Each row comes from the steps of one walk. Every step used is in the known rows, and no mark comes twice. Write the walk behind each row, first mark first.
Known rows
R-A: [-11  65  16 -28   0   9   8  13   8  12 -18 -12   3 -18 -17 -22   5  43
  27  -4 -84  -1  12  27 -14  -3  21  -8 -78   9  17 -49]
A-S: [-18  38  -8 -19  -1 -25   0 -10  -3  29 -16 -13 -23  11 -41 -27  11  47
 -17  25  28  -9   7  40  27 -12  47 -11 -33   7  20 -10]
Q-D-S-A-H-L: [  6  46 -10  28   4   3 -22   2 -34  16  61  15 -12  -8   7 -11  18 -34
  -4 -29 -16  -7  11  -9  -5   9 -30   5  93  35  16   3]
R-A-H-L-T: [-27  63   4  38   5  -2  -2  10  -1  -2  31  -3  16 -82  55  -6  26 -18
  42 -25 -88   3  33  36 -33  16 -21  10 -44  68  42 -43]
L-T: [-10  43 -26  21   3 -10  11   7  34   8 -19 -18   8 -27   1  -8  50  13
  18   0 -23   8  44  39 -22  11  29  26 -69  13  15 -35]
Q-D: [  6  50  -8  18  -2   4  12  -4  19  13  -8  -1  -2  44 -23 -21  23  49
   7  14   1  -1  14  31 -16  -1  37   9 -25 -23  20 -25]
K-X-D-S-A: [ 10 -18 -21 -10  14   4 -19   7  10 -34  -6  -2  -9 -30  13   5  13 -32
 -19  -8  -5   9  -9 -19  18  -8 -32  10  72  24 -44  17]
A-Q-D-S-K-X: [ 18 -93  -4  37 -25  -6  11 -25  -8 -25   0   9  17  19 -11  21 -35   1
 -14  15  43  11   1 -40  28 -10  48  -2  29 -34  -8  20]
R-A-S: [-28  33  13 -23   0 -11   0 -19 -11  22 -13 -13  -1  -1 -20 -37 -15  34
   3   4 -45 -14  10  31  33 -20  46 -34 -37  30  32 -17]
K-X-D-Q: [  5 -29  -3  -7  14  13   8  10  31 -60 -15  -2   6 -45  38  13   5  34
  -1  32   4   3 -38  25   3   6 -18   9  32   9  -9 -12]
K-X-D-S: [ -6   1   6  -6   4  -3  -3  18  26 -26 -27  -4 -13 -43  19  15  17  13
 -10  36  30  18 -43 -11  16   7 -29  12  38  31 -21  12]
A-H-L: [-14  98   8  -1  -1 -15  -6  33 -11  17  34   3 -30 -56  -2   1  30  33
  10  10 -10  -1  -3  39 -34  22 -29  21 -42  24  26 -44]
A-Q-D-S: [ 17  -3  -7  14 -12   9  10 -15  -9  30 -14   8   3  46 -23  -8   8   8
  -8  12  19 -10  16 -18  29  -2  93 -13  71  -4  39  10]
S-K-X: [  3 -31  -7   7 -16 -20  10   8  16 -33  -5  -7  -4 -21 -24  17 -13  41
  -4  22  23  20  -8   4 -11  -2 -15  25 -90 -43 -37 -22]
S-K-X-D: [ -1 -34  -5   6  -4 -10  14   0  33 -54 -15 -11  -1 -41  23  19 -15  25
  -4  33  26  22 -35  10 -14  -1 -48  25 -46  -3 -46 -10]
K-X-D: [ -8  15   4  -7   7  -4   4  22  39 -53 -29  -6 -11 -52  32  19  19  45
   1  40  11  19 -34  37 -19   1 -29  21 -44  11 -22 -23]
X-D-Q-A-H-L: [ -1  37 -10  -5  24  21   0   7  -6 -19  46  11  -9 -43  51  17   5   2
  19  -1  -3 -22 -29  25 -16  28 -57  -2 111  50  34 -13]
Q-A-S-K-X: [ -5 -68 -17   6  -4 -18   2 -29  -4 -29   2  -2   2  16 -17  19 -40  26
 -10  12  55  -2  -9  -2  28 -13  -1 -12   0 -24 -15  15]
D-Q-A-H: [  8  51 -16 -36   6  27  13  -2 -25  18  31  19  -2  22 -21  13   9  28
  13   8  -5 -36 -22  12 -16  23 -49  -9  50 -16  32 -29]
Q-A-S-D: [  1 -60  -8 -23  10  -8 -14 -28 -18  12   8  -1 -13  46 -46 -14 -30  28
 -11  -3  38 -22  26  30  34 -12  17 -26  45  -1  10  11]
K-S-A-R: [ 11  40 -11 -27 -17   6  -1   6 -17  28  -2  15  20  15 -16 -29  -3 -40
 -26 -41 -27 -16  68 -22 -38   5  34  -2  29  19  -3  17]
Q-A-H: [ -2  96 -12 -37   2  14  13   9 -21  29  19  16 -15  20 -33  16  19  37
  13  10   0 -24 -16  19 -35  18 -54  -1 -14 -15  24 -38]
H-L-T: [-15  36 -20  47  11 -17  -4  18  34  -8   2 -18   0 -68  36  -6  51   1
  26 -17 -27  15  53  47 -21  18  38  30 -32  48  26 -29]
D-Q-A-H-L-T: [ -5  16 -29  37  19  14  -1  -3  -1 -10  45   7  17 -46  51  13  28 -25
  34 -26 -29 -17  27  27 -18  30 -21   8  74  50  49 -18]
K-S: [ -2  57  14 -23   0 -12  10  21  20  47 -22 -12  -8 -11 -38  -8  18   9
  -3  16   6   3   0   0  -8  -4   8  19 -27 -23 -11  19]
R-A-S-K: [-14 -28  -1  -8 -14 -19  12 -42 -15  19   5 -20   8  12 -30 -36 -51  12
  -3  -1 -22  -8   6   1  32 -22  20 -25 -41   6   1  -4]
R-A-Q-D-X-K: [-11 -22  29  42  -6  17   1  -9  -3 -20 -25   3  21  32  62  20 -11 -19
  30 -12 -35  16 -13 -18   3 -11  57 -28 -82 -14  33  -9]
K-S-D-X: [  7 -62  27  -1  -1 -14  11  15   3   1  -8   6   0  11 -13  -9  -8   1
  -4  -5  39  16  -2  -6  -3  -4 -10  10 -59 -27 -23  28]
K-X: [ -6  27   5  -8  -4 -14  -1  32  22 -30 -22   1 -14 -32 -16  20  24  62
   2  28   6  16  -7  31 -17   2   6  23 -90 -27 -12 -36]
A-S-K-X-D: [-14 -58  -5   9  -4 -22   9 -22  19 -48 -11 -12  -2 -29  23   6 -31  17
 -20  38  48  15 -38  13  20 -14 -30   3 -17  13 -35  12]

Write each row's walk
[  7 -22 -17  -4 -10  -8  17 -14  15  11  -7 -22  -7  -5 -16 -12 -16 -11
 -12  23  39  11 -29 -35  19   6 -34  14  38  12 -36  17]
X-D-S-K
[  8  50 -28 -26 -18   8  -1   8 -16   6   1  14   5  18 -17 -31   8  -4
 -19 -40 -35 -18  76   9 -45  13  45  -6  -9  24  10 -33]
S-A-R
[  1  27   0  -9  11  -7 -30  13   8  34  -8 -17  -4  -4 -16   9  13 -71
 -11 -23 -27   9   7 -33   2 -16 -23  15  -3 -30 -50  34]
X-K-S-A
[  3  10   0  33   0   3  26   0  12 -19 -13  10   3  53  15 -14  25  43
  14   4  31  11  -6  19 -15   3  35   4 -72 -20  23 -16]
Q-D-X
[-17  19  34  10   1 -15  -3  25  21  24 -34 -10  -5  -4  19  22  16 -36
   4   9  30  27 -41 -37  -2  -2 -23  13 -79 -30 -26  42]
D-X-K-S
[  6  59 -19 -30   2   9  -6   3 -27  17  29   8 -16 -14  -8  -6  19 -36
 -19  -1 -16 -12 -22 -17  -8   5 -86   5  57  27 -21  -5]
X-D-S-A-H
[ 22   9 -30  11   6  12 -12 -14  -9  19  12   0  -3  47 -31 -25  18 -28
 -14 -28 -12  -6  27 -24  19 -11  24   1  87  -4  -9  14]
Q-D-S-A
[ -5 -76   9   1  -1 -23   4 -11 -17 -15  -2   4 -12  30 -14 -23 -16  31
 -15   4  57   5   5  25  25 -12  23 -14 -64  -1   4   4]
A-S-D-X
[ 17  14 -12  17  -9  10  17 -14   1   9 -14   6   7  45 -16  -5   9  38
   2  12   0 -10  34  30  -3 -10 109  -7  -9 -25  46 -25]
A-Q-D
[-21  93  26  -5  -1  -1  -8  25 -19  11  36   4 -10 -66  17  -7   7  23
  27 -10 -75  -3  -1  33 -31  14 -32   1 -45  44  36 -48]
R-A-H-L
[-13  62  15  11   8 -11 -39  27 -22  29  43  -1 -17 -53  22  19  13 -74
  -2 -25 -28   6  -7 -19 -20   3 -70  20  14  14 -21  19]
X-K-S-A-H-L
[  0  60 -20 -31 -15  19  13   3  -6  11 -13  21   9  39  -8  -9   3  32
   5 -20  -1 -27  51  11 -46  30  46 -20  19  25  42 -27]
Q-A-R
[ 10  -7   9  12 -10  22   9 -21 -15  24 -11   6  21  35  -7 -16 -13  -1
   9  -6 -40 -12  19 -24  32 -10  92 -32  68  14  49   6]
R-A-Q-D-S
[ 17 -23   8 -35   9  22   4 -11 -34  28  45  23  13  26 -30  11 -25 -16
   1  -3   6 -36 -17 -15  -7  10 -75 -12 101 -26   6  25]
K-S-D-Q-A-H
[-11   4  34  41   1  -5  -1   5  20  18 -23  -1   9  33  31  15   8 -42
   8   6  32  25 -38 -41   0  -7 -12   6 -43 -35 -14  55]
Q-D-X-K-S
[ -9 -71 -16   5   7  -4   7 -35  14 -51  -6  -5   4  -6  31  22 -40   9
  -8  22  53   3 -37   5  23 -10 -34 -12  40  15 -26  25]
Q-A-S-K-X-D
[ 10   9   8  12  -7  24  16 -22  -6   3 -13   9  26  35   3 -15 -14  27
  21  -6 -67 -13  36  22   0 -17 106 -29 -12  -6  55 -31]
R-A-Q-D
[ 10 -64  -2  38 -21 -10   6 -18   6 -22   4   5  10  19 -17   9 -23  10
 -10  18  44  18 -17 -39  17  -3  -9  12  15 -32 -28  20]
Q-D-S-K-X
[  8  22 -24 -23 -14  17  -3  -1 -14   0  -4  14   7   7  16 -31   1 -41
 -28 -32 -16 -13  43 -26 -20  17  14 -13  92  67   0   7]
X-D-S-A-R
[  1  -3   4   5  12  -6 -19  16   4  11  -9  -8  -2   3  13  13  13 -75
  -6 -31  -4  18  -7 -43   1 -17 -26  11 -33 -29 -47  42]
D-X-K-S-A
[  7   6 -13 -21  14  17  15   3  29 -20 -11 -11  -2 -22  18 -11  14  26
   0  26  -2  -9 -25  29   3  11  -4   7  44  15   5 -17]
X-D-Q
[  2  61 -12  -2   3  -6 -26  22 -34  21  52   8 -28 -46  -7  -4  22 -30
  -7 -24 -20  -5  10  -5  -6  13 -41  14  57  39   4  -9]
D-S-A-H-L
[ 13  -3 -29 -27  28  35  14 -10  23 -21  -7  -2   5  12  20   8   5  20
  17   5   5 -24 -20  17   6  14  -8 -11 110  12  16  -4]
X-D-Q-A
[ -10  -45   24   15   -1  -14  -16   21    7  -16  -16   -7  -15   10
   13   20    3   -3    6    1   28   29  -20   -5   -6    4  -27    9
 -114  -29  -26   -8]
S-D-X-K
[ 21 -73  15 -21   6   3   0  -1   2  16  11  -4  11   3 -38 -16 -22  -4
 -10   3   6 -11   9  -5  17  -2  -2   7  63 -31 -15  29]
K-S-D-Q
[  4 -47  -2   8 -20 -20   2   2   6 -16  -6  -3  -4 -18 -31  17 -14  17
 -13  22  39  20 -20 -34  15   2 -19  19 -19 -27 -40   7]
D-S-K-X
[  6 -27  13  30  -7  22  31 -15  -9 -28 -18  19  28  42  37  -9  -9  23
  26 -16 -29   0  15  10  -1 -15  97 -31 -60  -6  54 -21]
R-A-Q-D-X
[-16 105  23 -35 -11   8  12  13 -25  27  16   7  -1 -21 -18 -10   3  35
  21   6 -81 -13 -14  22 -34   6 -50  -7 -88   8  24 -58]
R-A-H
[ 26 -10 -31 -24  -3   8  -7   1 -25  21  -7   1  -7   7 -39  -1  10 -27
 -22 -22 -15 -15  47 -16  26 -10  91  -9  54  -5   9  -5]
D-S-A-Q
[-27 -72  41  15   0 -13 -23 -10 -15 -15 -12  -9   0  13  32   0 -36 -20
   9 -10  -9  18 -21 -10  31 -17 -12 -31 -87   7  -5   9]
R-A-S-D-X-K
[ 12 -76 -10   4   4   6  15 -10  27 -63   0  -7  14 -36  32  12 -24  16
  -5  27  18   6 -40   3   8   4 -35  12  30  -6 -30  -1]
S-K-X-D-Q
[ -3 -36  37  -7  -1 -16 -26  12   9  33  -8 -16  -7  -1 -27  11 -16 -32
  -8   7  10  15  -4 -21   2  -7 -40  15 -26 -36 -44  35]
X-K-S-D
[-17  54  29  -6   1 -15 -15  24  25  49 -30 -21 -11 -13 -11  19  16 -31
   0  19   4  16 -24 -27  -1  -2 -20  17 -44 -32 -30  32]
X-K-S
[ -1 -89  -3  -4  10  -8   4 -21 -20 -19   2  11  -8  53  -7  -9 -24  21
  -4 -13  64  -6   5  18  29  -7  17 -29  -9  -3  13  16]
Q-A-S-D-X
[  7 -19   5  36  12   4 -17  -7   3   6  -2   0  12  41  26   6   6 -81
  -2 -35  -1  16  -6 -46   3 -22 -15   3   3 -33 -36  54]
Q-D-X-K-S-A
[  4  10  -6 -21  14  30  11  -1 -11 -38  25  24   6 -14  33  39  -2  18
  11  21   4 -24 -55  11 -17  18 -88  -8  70   4  10 -14]
K-X-D-Q-A-H
[ 12 -40   0   4   3   2 -10   7 -13   8 -17   1   8   5  17  28  -1 -75
 -11 -31  -3   8  17 -39  15 -24  58  -6 -23 -32 -14  34]
D-X-K-S-A-Q
[  9 -31  23 -21   0 -12  -4  10   5  34  -1  -6  -3   0 -54 -13 -14   2
 -11   5  11   3  18   2  -2  -7 -12  16 -11 -30 -30  24]
K-S-D
[  9 -76  27  -9   8   0 -21   1   5  18   4 -12   8   1 -15   5 -25 -37
  -8   4   3   0 -10 -25  22  -2 -26   5  50 -35 -27  40]
X-K-S-D-Q
[-16 -79  12  13  11  -8 -23 -15 -11 -12  -9  -2 -11  45  21  23 -22 -19
   3  -9  58   8 -22 -11  31  -5 -15 -27 -29 -10  -5  27]
Q-A-S-D-X-K
[ 16  17 -24   4 -22  19  -3 -17 -26  16   9  24  19  60  -8 -39   1 -34
 -24 -45 -17 -20  67 -33 -17  12  52 -19  96  37  20   9]
Q-D-S-A-R
